In the rows, zero is written as 128.
Known rows, with every step that occurs:
A U: [130 110 174  99 116  89 179 122 102 131 121 102 130 150 102 128 142 143
 115 139  91]
F A U G R K: [172 121 176  80 131 112 151 178 132 139  90 136 128  94 129 111 157 151
 107 137 111]
G U A F: [ 79 116 155  56 105 110 136 120 120 136  84 105 111 164  87 102 140 159
 107 146  82]
F A: [118 106 136 120 130 115 143 176 149 122 124 110 119 122 128 119 151 157
 115 118 150]
G U A: [ 82 116 149  82 106 109 143 120 115 127  71 115 116 181  84 131 143 155
 107 128  83]
G F A: [151 119 135 105 123 105 127 144 136 122 109  88 109  80 147 109 158 152
  97 132 148]
K R A L: [ 64  73 128 111 104  92 212 153 100  99 145 145 126 118 122 125 117 170
 120 144 103]
F A U: [147 126 159 113 129  97 159 160 125 132 131 116 122 142 103 115 146 146
 116 120 109]
F G: [ 93 112 133  87 129  98 143 156 156 120  97  92 115 145  88 153 151 174
 122 116 168]
K R G F A U: [156 111 148  89 112  81 181 140 105 109  88 144 115 112 127 101 127 152
 116 125  87]
G F A L: [111 107 158  97 121  97 152 147 120 125  98  94 120  66 142 118 150 152
  94 132 168]
R G: [ 86  70 172  71 121  98 164 159 131 111  41 109 143 136 108  94 128 163
 123 117 147]
K R G F A: [136  98 134  94 111  91 170 152 121 102  81 139 113 101 143 102 130 159
 115 126 116]
U A F: [ 82 100 143  65 100 136 131 155 137 144 126 115 125 132 128 114 137 156
 107 167 149]
R A: [ 86  76 130  96 121 105 164 156 130 107 128 106 133 139 100  92 130 170
 117 137 109]
A U G R K: [155 104 191  62 117 106 167 147 110 140  73 126 137  90 128 124 154 150
 103 161  91]
R G U A L: [ 44  86 192  42 111  89 171 143 106 120   4 132 143 168  68 102 118 162
 115 110 112]
K R: [108  90 117 129 103 106 183 138 117 106 143 132 109 122 152 147 138 158
 120 145 112]
U G: [ 69  68 134  79 105 142 159 168 156 134  75 103 126 100 123 140 147 166
  97 138 174]
A F: [ 84  86 155  69 115 112 149 140 140 132 128  78 117 104 135  82 143 162
 114 162 141]
F A U G R: [155 125 162  93 123 115 146 183 135 138  95 129 130  92 109 123 152 151
 111 127 100]

Rows:
[125  89 138  88 104  89 177 134 111 100  74 132 119 103 144 110 128 159
 115 135 111] : K R G F
[131 116 152  92 121 118 159 176 141 142 109 121 123 123  98 122 147 152
 105 119 127] : F A U G
[115  92 121  94 101 103 202 150 110 112 141 150 117 132 102 117 121 163
 113 145  65] : K R A U G
[ 41  64 156  85 119  93 193 160 110 111 115 112 145 121  95 103 121 170
 115 137 133] : R A L
[ 94 108 114  70 114  84 176 139 127 104 135 126  98 143  83  87 124 181
 126 142  60] : K R A F G U
[ 79  88 181  54 121  81 166 132 119 109   9 104 132 165  76  82 129 165
 121 105  91] : R G U
[135 108 164  66 105 107 167 128 115 144  86  98 124 103 106 125 148 146
  89 147 113] : A U G F
[ 83 106 146  50 125 102 136 152 160 133 115  77 109 118 100  99 146 175
 120 146 161] : A F G
[120  94 147  59 113 102 171 143 117 127 106 109 132 118  78  87 130 161
  97 145  85] : R A U G F
[113 117 155  53 127  98 121 163 151 128 102  84 118  76 113 102 154 175
 128 156 127] : A F G R
[165  96 187  91 129  98 141 150 115 113  80 119 135  66 184 115 167 157
 119 169 110] : G R K
[128 114 173  39 134  93 125 157 149 129  95  92 117  78 133  90 158 175
 124 166 138] : A F G R K
[133  96 163  67 126  92 140 159 135 115  37 103 132  99 119  76 136 159
 108 113 149] : R G F A
[ 95  91 148  86 107  81 190 129 108  98  58 139 115 152 106 108 124 165
 126 118  71] : K R G U
[ 62  90 159  73  98  87 199 138  93 107  53 162 126 152 100 124 114 163
 120 123  88] : K R G U A L
[ 96  97 108  80 114  95 175 155 135 106 156 130 104 124 104  93 123 181
 126 150  94] : K R A F G
[110  98 166  74 109 114 178 144 120 144  96 110 130 130  94 134 142 150
 101 140 113] : A U G
[135 100 118  88 100  97 192 137 106 113 137 140 113 111 111 110 125 162
 104 151  62] : K R A U G F
[102 123 144  52 110 125 108 172 146 141 101 120 123 110 110 128 146 167
 119 161 137] : U A F G R
[ 84 136 135  64 121  97 132 139 142 127  64 111 109 187  51 153 148 173
 116 110 119] : F G U A
